Each row comes from the steps of one path. Every step used is in the known rows, and no mark comes twice. Write the path behind each row, first mark first.
In the rows, zero is written as 128.
Known rows
z -> y -> u -> n: [120 105 145 160  99 160 120 174 112 117 130 155 130 107 148 109  43 130
 138  70 143 126 117 105]
u -> n: [169 104 153 155  81 141 115 151  95 120 126 154 119  86 153 115  62 116
 158  81 145 125 114  93]
y -> z -> k: [146 114 103 158 123 138 152 151  96  91 126 115 144 122 155 122  47 116
 114  84 164 134 125  89]
u -> n -> z: [183 101 147 154  81 139 129 144  93 139 119 142 121  91 171 117  41 109
 140 103 133 127 115  91]
z -> k: [168 108 102 163 107 150 136 151  98 118 134 111 154 114 132 116  52 119
 134  85 156 128 122  81]
t -> k -> z -> y: [144 125 124 154 114 146 148 152  99  95 145 149 113 122 114 113  78 105
 210  80 127 166 127 128]
y -> u -> n -> z: [161 109 143 159  82 158 134 158 100 123 118 139 121  98 171 108  40 132
 125  88 128 127 129  92]
u -> n -> z -> k: [183 102 138 157  81 141 132 144  96 145 118 133 141  91 171 117  44 109
 132 106 138 120 112  81]
u -> y: [173 106 136 151 127 142 119 156  91  92 110 140 117 117 129 111  50 108
  72  83 144 130 126  98]
k -> z -> y -> u -> n: [112 106 139 147 109 152 139 167  99 112 139 158 135  98 138 110  61 117
 185 101 125 138 135 117]
k -> t -> w -> z -> y: [138 113 129 161 134 140 137 154  90 119 137 148 124 115 103  96 138 113
 137  83 144 130 125 133]
n -> z: [187 100 109 156 107 142 151 140  90 131 125 112 117 121 161 119  23 114
 126 112 129 141 131  98]
n -> u -> y: [186 100 108 140 121 145 135 141 102  76 110 111 120 125 150 114  46 133
  53  90 156 132 128  88]
n -> u -> y -> z: [176 103 107 139 128 140 143 141 101  66 106 109 121 129 162 116  45 130
  41  89 162 133 128  88]
m -> k -> z -> y -> u -> n: [141  90 120 150 108 145 144 160  94  72 141 157 109  86 137 104  48 131
 203  83 129 155 140 104]
y -> u -> n: [152 111 147 159  82 160 124 162 102 109 121 148 119  94 160 106  56 136
 139  73 136 127 129  94]
w -> z -> y: [140  97 128 166 118 146 147 148  95 122 134 148 113 105 122 122  82 126
 212  69 148 135 126 110]
m -> k -> z -> y: [146  89 107 149 117 140 147 155  92  68 147 148 106  95 127 109  44 128
 207  85 133 161 142 107]
t -> w -> z: [168 123 136 165 132 139 142 145  83 107 131 135 103 121  83 114 115 134
 212  72 128 120 120 123]
n -> z -> k -> m: [191  99  99 161 103 144 151 142  88 148 123 102 150 132 146 112   7 133
  96 105 135 131 123  87]
y -> u -> n -> z -> k: [163 110 137 161  82 160 137 159 102 127 117 133 134  98 170 107  42 131
 120  89 131 122 128  85]
u -> y -> z: [157 111 134 149 139 135 131 155  92  75 104 141 118 122 143 115  45 106
  58  84 152 132 127  99]

Which path is each row?
[160 110 125 153 137 137 131 157  90  88 102 133 141 130 132 110  34 117
  37  78 156 125 120  92] : u -> y -> z -> k -> m
[163  90 103 149 114 137 150 148  86  63 145 143 100  91 129 109  50 128
 211  88 130 162 147 103] : m -> k -> z
[166  88 100 156 111 139 139 149  90  69 142 144 102  95 136  96  70 125
 145  76 150 161 141 104] : m -> k -> t
[150 115 129 161 130 138 139 149  85 115 135 145 120 112 104  95 139 113
 141  84 142 131 129 131] : k -> t -> w -> z
[160 114 126 152 139 138 135 156  93  83 102 131 138 122 141 115  45 104
  48  86 157 126 122  90] : u -> y -> z -> k
[176 104 101 140 128 143 145 142 103  70 105 103 135 129 161 116  44 130
  34  91 166 129 127  83] : n -> u -> y -> z -> k
[170 124 127 168 132 141 146 146  85 115 130 126 123 121  82 114 115 132
 203  75 133 114 116 111] : t -> w -> z -> k
[156 110 137 160  85 159 137 159 101 130 118 137 139  96 172 101  57 125
 100  93 134 124 131  90] : y -> u -> n -> z -> k -> t
[153 119 129 152 148 135 134 158  91  83 104 134 141 126 128 105  77 102
  35  88 154 122 121 101] : u -> y -> z -> k -> t -> w
[172 122 127 169 131 141 143 147  81 120 129 129 126 129  73 109 103 146
 191  68 132 114 114 114] : t -> w -> z -> k -> m
[139 126 137 155 102 150 145 157 102  97 139 157 116 112 125 110  80 109
 205  78 124 160 125 124] : t -> k -> z -> y -> u -> n
[189 103  97 160 106 145 156 142  93 141 124  99 144 122 158 119  23 110
 112 115 136 133 128  84] : n -> z -> k
[152 111 125 151 141 137 135 157  93  85 104 133 142 120 143 108  62  97
  28  89 159 127 126  95] : u -> y -> z -> k -> t
[154 101 117 158 109 154 149 156 103 136 126 121 126 127 165 114  15 123
 111 105 128 138 128 104] : n -> z -> y -> u
[158 101 111 169 116 145 157 140  88 127 130 131 140  97 125 112 113 116
 178  83 156 133 133  97] : w -> z -> k -> t
[170 111 105 142 137 140 144 144 101  73 106 106 139 132 148 107  75 128
  21  93 162 125 126  92] : n -> u -> y -> z -> k -> t -> w
[156 119 107 163 121 146 135 156  94 122 136 118 161 118 113  98 103 111
 105  90 154 123 121 100] : z -> k -> t -> w
[164 108 138 161  79 159 133 159  98 132 116 136 137 105 162 103  27 146
 109  83 130 122 124  87] : y -> u -> n -> z -> k -> m
[157 117 141 161  92 158 135 161 100 128 118 135 137 101 157  99  69 128
 106  92 128 118 127  96] : y -> u -> n -> z -> k -> t -> w
[156 106 100 162 111 148 138 154  97 123 136 119 163 110 134 103  86 106
  95  92 163 131 127  91] : z -> k -> t
